What can hang from each mark
k27: k68
k743: k596
k498: k596
k68: k27
k596: k68 k119 k259
k259: k386 k596 k904
k119: k368 k634

Each row was made from one small tree. Brackets hold a mark, then the marks that hang from it, in the order of their numbers. Every link used is in the known rows. Write each row's tree.
Known rows
(k119 k368 k634): +2.07	-0.44	-1.45	-0.23	-1.64	-0.59	+2.23	-3.22	+4.01	-0.56	+1.41	-1.99	-0.35	+1.08	-0.08	+0.84	-1.10	+0.50	-1.59	+1.78	-0.03
(k259 k386 k596): +0.26	+1.02	-1.41	+1.98	-1.61	+1.60	-1.00	-0.66	+1.60	-0.90	+0.90	-0.63	+1.25	+2.95	+1.89	+0.61	-1.73	-1.02	+1.16	+4.34	-1.17
(k27 k68): -0.22	-1.24	-1.13	+0.29	-2.17	-0.55	+2.51	-1.02	+0.38	-0.79	+1.47	-1.57	+0.52	+1.93	-0.32	-0.22	-2.19	-2.23	-1.65	+2.03	+1.74
(k259 (k596 (k119 k368)) k904): -0.49	+0.14	-0.60	+0.83	-1.50	-0.54	+2.63	+1.44	+1.77	-2.46	+1.88	-0.39	+1.95	+2.76	-0.58	+0.69	-1.87	-5.44	+1.18	+2.02	-4.18
(k119 k368): +1.15	-1.33	-0.77	-0.03	-2.32	+0.20	+2.70	-1.38	+1.35	-1.00	+0.49	-0.62	+0.03	+0.83	-1.67	+0.48	-0.69	+0.46	-0.26	+0.86	-0.16
(k596 (k119 k634) (k259 k904)): +1.48	+0.70	+1.16	+0.12	+2.81	-3.82	-0.69	-0.78	+1.00	-2.64	+1.95	-2.40	+2.46	+1.76	-0.49	+0.42	-0.72	-4.11	-1.54	+1.73	-1.12
(k743 k596): +2.93	-1.61	-1.37	-0.28	+1.09	-0.57	+1.00	-0.65	-0.62	-0.72	-0.77	-2.61	-0.88	+1.40	+0.35	-0.64	-0.97	+0.92	-0.64	+0.62	+1.27
(k596 k68 (k259 k904)): +0.99	+0.25	+1.52	-0.17	+0.03	-3.33	+0.68	+0.88	-0.87	-3.27	+1.16	-1.46	+3.78	+2.57	-0.66	+0.10	-1.06	-1.53	-0.41	-0.65	+0.11
(k498 (k596 k68 k119 (k259 k386))): +1.63	+2.19	-2.37	+0.02	+2.34	-3.47	-3.24	-0.08	-1.07	-3.51	+2.21	-1.09	+4.44	+6.29	-1.71	+0.76	+1.36	-1.37	-0.49	+3.27	-2.47
(k498 (k596 k68 (k119 k368))): +1.22	+0.38	-3.52	-0.55	-0.54	-2.36	+1.47	+0.19	+0.38	-2.35	+2.64	-0.27	+2.40	+5.39	-2.53	+0.14	+0.34	-1.48	-1.06	+1.21	-3.24
(k596 k68 k259): +1.97	-0.29	+0.54	-1.24	+0.09	-3.32	-0.17	-0.55	-0.90	-2.66	+1.21	-1.34	+3.53	+2.64	-2.08	+0.08	-0.16	+1.28	-1.93	+0.44	+1.08
(k596 k68): +1.98	-1.23	-0.51	-0.86	-0.91	-1.22	+1.48	-0.01	-0.35	-0.83	+1.62	-1.13	+1.83	+2.76	-0.92	-0.60	-0.95	+0.54	-1.55	+0.92	+0.39
(k596 (k119 k634) (k259 k386 k904)): +2.22	+1.45	+0.49	+0.32	+3.34	-2.80	-2.37	-1.24	+1.58	-2.56	+1.96	-2.95	+2.81	+2.93	+0.23	+1.37	+0.01	-4.02	-0.11	+4.16	-2.35
(k498 (k596 k68 k119)): +1.14	+0.30	-2.74	+0.52	+0.64	-2.43	-0.01	+0.78	-1.23	-1.54	+2.56	-0.22	+2.40	+5.39	-1.41	-0.78	-0.09	-2.11	-1.49	+1.37	-2.01
(k259 k386 (k596 k68 k119)): +1.98	+0.87	-2.20	-0.73	+0.43	-0.85	-1.22	+1.12	+0.64	-1.67	+2.90	-1.26	+3.85	+5.88	-0.56	+0.47	-0.69	-2.29	-0.07	+5.65	-3.91
(k498 (k596 k68 k259)): +0.16	+1.67	-1.48	+0.94	-0.37	-3.32	-1.10	-0.63	-0.98	-3.32	+1.32	-0.40	+3.35	+4.17	-0.57	-0.08	-0.26	+0.56	-1.40	-0.55	+0.71
(k498 k596): -0.46	+0.62	-1.91	+3.11	-1.36	+0.22	+0.35	-0.91	-0.28	-0.85	+0.67	+0.35	-0.17	+2.45	+0.94	-0.64	-0.94	-0.71	-0.26	+0.07	+0.82
(k259 k386 k596 k904): -0.77	+1.54	-0.41	+2.98	-1.64	+1.67	-0.06	+0.84	+1.57	-1.52	+0.98	-0.80	+1.46	+2.90	+3.27	+0.68	-2.33	-3.88	+2.63	+3.37	-2.09
(k596 (k68 k27) (k119 k368) k259): +3.26	-0.47	+0.84	-3.67	+1.75	-5.05	+0.95	-0.08	+1.65	-4.09	+2.20	-0.93	+3.03	+2.97	-5.51	+0.72	+1.09	+1.24	-4.93	+1.62	-2.85
(k498 (k596 (k68 k27) k119)): +1.62	+0.37	-1.36	+0.06	+1.63	-3.08	+0.02	+0.95	+0.51	-2.17	+2.63	+0.48	+0.99	+4.66	-1.69	-0.90	+0.17	-0.47	-4.55	+1.41	-2.54
(k119 k634): +2.02	-0.66	-0.58	+0.67	-0.31	-0.56	+0.64	-2.75	+2.50	+0.05	+1.54	-1.88	-0.22	+1.08	+1.19	-0.18	-1.46	+0.01	-1.97	+1.88	+1.21
(k259 k904): +0.04	-0.85	+1.03	+1.93	-1.04	+0.16	+2.05	+0.56	-0.23	-0.99	+0.42	-0.65	+0.32	+0.74	+0.86	-0.54	-1.73	-2.94	+0.64	-0.01	+0.13

Which tree is each row?
+0.24	+1.57	-0.78	+1.27	-1.62	+0.25	+0.28	+1.50	+1.31	-2.17	+2.06	-1.21	+3.09	+4.82	+2.78	+0.55	-2.21	-3.25	+1.91	+3.39	-2.74 : (k259 k386 (k596 k68) k904)
-0.11	+1.85	-0.66	+0.98	+1.62	-4.52	-0.76	+1.66	-1.78	-4.08	+2.13	-0.54	+4.40	+5.08	-1.09	-0.02	-0.19	-4.21	-0.51	-0.25	-2.12 : (k498 (k596 k68 k119 (k259 k904)))
+0.02	+0.70	+1.10	+0.95	-1.26	-1.42	+2.10	+2.11	+2.41	-2.77	+2.18	+0.11	+1.55	+2.94	+1.77	-0.41	-2.96	-1.91	-2.59	+0.94	-2.11 : (k259 (k596 (k68 k27)) k904)
+0.65	+1.55	+0.41	+0.97	-0.52	-0.39	+0.45	+1.61	+3.09	-2.78	+2.14	-0.51	+1.77	+4.09	+2.54	+0.41	-2.04	-1.75	-1.17	+3.47	-3.40 : (k259 k386 (k596 (k68 k27)) k904)
+3.44	-1.59	-0.12	-3.12	+0.74	-2.83	+2.61	+0.44	+2.32	-2.31	+2.57	-0.55	+1.27	+3.11	-4.48	+0.17	+0.41	+0.64	-4.68	+2.25	-3.48 : (k596 (k68 k27) (k119 k368))
+0.91	+1.23	-1.08	+0.37	+0.44	-0.93	-0.29	+2.36	+0.46	-2.29	+3.01	-1.36	+4.05	+5.87	+0.90	+0.52	-1.43	-5.20	+1.28	+4.72	-4.81 : (k259 k386 (k596 k68 k119) k904)
+4.42	+0.46	-1.51	-2.29	+2.94	-3.03	-2.08	-0.74	-0.81	-3.11	-0.10	-3.99	+2.85	+4.42	-0.43	+0.79	+0.62	+2.42	-0.46	+2.47	+0.13 : (k743 (k596 k68 (k259 k386)))
+2.73	+0.07	-0.50	-1.74	+1.52	-3.72	+0.01	-2.75	+2.67	-2.67	+2.01	-2.37	+2.26	+1.99	-3.11	+1.28	+0.27	-0.84	-2.38	+2.53	-1.55 : (k596 (k119 k368 k634) k259)
+0.09	+1.12	-0.63	+1.92	+0.42	+0.44	-0.66	+1.68	+0.75	-1.67	+1.85	-0.80	+2.28	+3.94	+1.42	+0.61	-1.50	-5.67	+2.08	+4.72	-4.22 : (k259 k386 (k596 k119) k904)
+0.93	+0.47	+0.94	-0.15	+0.83	-2.68	+1.48	+2.89	+1.74	-2.85	+3.06	-0.09	+2.37	+3.93	-0.16	-0.43	-2.02	-3.78	-3.03	+2.28	-4.30 : (k259 (k596 (k68 k27) k119) k904)
+5.65	-0.97	-3.44	-4.12	+2.54	-3.80	+1.69	-1.40	+2.62	-1.90	+2.21	-4.77	+1.39	+4.68	-1.47	+0.55	-0.02	+0.26	-2.75	+2.81	-2.57 : (k743 (k596 k68 (k119 k368 k634)))
+1.13	+0.17	+0.18	-0.25	-1.22	-1.37	+1.13	+0.62	+2.55	-2.08	+2.19	+0.07	+1.17	+2.99	+0.44	-0.35	-2.15	+1.09	-3.93	+2.02	-1.25 : (k259 (k596 (k68 k27)))
+2.74	+0.55	-0.75	-1.43	+1.56	-3.39	-0.05	-0.24	+4.38	-1.91	+4.05	-1.32	+1.71	+4.31	+0.02	-0.16	-1.79	-0.91	-5.62	+4.25	-3.22 : (k259 (k596 (k68 k27) (k119 k634)))
+4.70	-1.79	-2.84	-3.89	+2.05	-3.08	+2.29	+0.37	+0.04	-2.25	+1.26	-3.28	+1.72	+4.53	-3.09	+0.18	+0.41	+0.17	-1.43	+1.82	-2.62 : (k743 (k596 k68 (k119 k368)))
+0.61	-0.20	-1.61	-0.12	-1.50	-0.54	+1.56	+0.14	+1.76	-1.76	+1.90	-0.17	+1.78	+2.82	-2.01	+0.57	-1.27	-2.55	-0.19	+2.96	-3.27 : (k259 (k596 (k119 k368)))
+2.48	-0.23	+1.82	-1.61	+1.12	-3.91	+0.01	-0.31	+0.90	-3.27	+1.23	-0.68	+2.12	+1.96	-2.39	-0.10	-0.19	+2.76	-4.86	+0.53	+0.50 : (k596 (k68 k27) k259)
+1.00	+0.86	-1.74	+0.87	+0.42	+0.45	-1.54	+0.34	+0.80	-1.14	+1.83	-0.72	+2.09	+4.03	-0.05	+0.61	-0.80	-2.87	+0.74	+5.61	-3.30 : (k259 k386 (k596 k119))
+2.13	+1.08	-3.93	-0.69	+0.04	-3.16	+0.91	-1.60	+2.91	-2.06	+3.60	-1.66	+1.99	+5.57	-0.78	+0.48	-0.04	-1.57	-2.33	+2.22	-2.93 : (k498 (k596 k68 (k119 k368 k634)))
+3.25	-0.59	+1.52	-2.61	+3.06	-5.03	-0.55	+0.58	+0.06	-3.40	+2.15	-0.85	+3.00	+3.02	-4.31	-0.15	+0.67	+0.77	-5.45	+1.77	-1.63 : (k596 (k68 k27) k119 k259)
+1.18	+1.21	-0.99	+0.05	+0.47	-2.72	+0.70	+0.93	+2.52	-2.04	+4.07	-2.13	+3.37	+4.89	+1.75	+0.00	-2.55	-5.20	-1.33	+3.14	-3.55 : (k259 (k596 k68 (k119 k634)) k904)
-0.63	+0.17	-0.03	+1.76	-0.30	-0.58	+0.96	+2.04	+0.09	-1.67	+1.92	-0.21	+2.03	+2.77	+0.58	-0.27	-2.49	-5.78	+0.75	+2.07	-2.95 : (k259 (k596 k119) k904)
+4.48	-0.86	-1.13	-3.43	+4.20	-5.16	-0.96	+0.46	-2.10	-3.28	+0.78	-3.61	+3.42	+4.25	-2.97	-0.14	+0.65	+0.36	-2.25	+1.26	-0.73 : (k743 (k596 k68 k119 k259))
+1.36	+0.71	+1.03	+0.64	+2.78	-2.07	-1.75	+0.61	-1.02	-3.00	+0.96	-1.68	+3.21	+2.91	-1.27	+0.98	+0.33	-4.16	+1.10	+3.15	-2.45 : (k596 k119 (k259 k386 k904))
+1.13	+0.75	-2.36	+0.02	-0.85	+0.56	+0.08	-0.27	+2.31	-1.72	+1.80	-0.84	+2.10	+4.00	-1.18	+1.50	-0.47	-2.46	+1.16	+5.52	-4.43 : (k259 k386 (k596 (k119 k368)))
+0.03	+1.28	-1.34	+1.03	-0.86	+0.58	+1.02	+1.13	+2.25	-2.50	+1.88	-0.92	+2.28	+3.93	+0.10	+1.47	-1.15	-5.26	+2.64	+4.55	-5.40 : (k259 k386 (k596 (k119 k368)) k904)
+3.55	-0.86	-0.69	-1.79	+4.13	-3.75	-1.27	-0.17	-1.89	-2.64	-0.32	-3.05	+1.73	+2.32	-2.68	-0.04	+0.35	-0.19	-1.48	+1.10	+0.04 : (k743 (k596 k119 k259))
+1.77	-0.12	+1.25	-1.14	+2.03	-4.50	+0.12	+1.72	-1.76	-3.47	+2.11	-1.59	+4.64	+3.65	-2.60	+0.05	-0.23	-3.58	-1.12	+0.72	-1.97 : (k596 k68 k119 (k259 k904))
+2.61	+0.56	-0.13	-1.13	+0.84	-2.13	-1.76	-0.99	-0.34	-2.65	+1.12	-1.93	+3.82	+3.77	-1.18	+0.95	+0.41	+1.24	-0.53	+3.08	-0.19 : (k596 k68 (k259 k386))
+0.79	-0.04	+0.98	-0.49	+0.60	-2.98	+1.47	+0.47	+0.03	-3.63	+1.00	-1.16	+2.86	+1.66	-3.35	+0.99	+0.19	-3.64	+0.19	+0.56	-2.51 : (k596 (k119 k368) (k259 k904))
+3.45	+0.23	-0.40	-2.49	+2.79	-5.26	-1.41	-1.47	+1.02	-2.47	+3.08	-2.84	+3.96	+3.84	-2.35	+0.26	+0.03	-0.57	-3.75	+2.79	-0.90 : (k596 k68 (k119 k634) k259)
+2.67	-0.57	+0.22	-2.35	+2.07	-4.51	-0.69	+0.28	-1.73	-2.73	+2.03	-1.55	+4.44	+3.65	-3.88	-0.04	+0.58	-0.59	-2.53	+1.56	-1.06 : (k596 k68 k119 k259)
+3.04	+0.69	+1.07	-1.45	+1.65	-2.73	-1.67	-0.77	+1.51	-3.24	+1.25	-1.32	+2.41	+3.15	-1.54	+0.85	+0.58	+2.79	-3.58	+2.96	-0.73 : (k596 (k68 k27) (k259 k386))
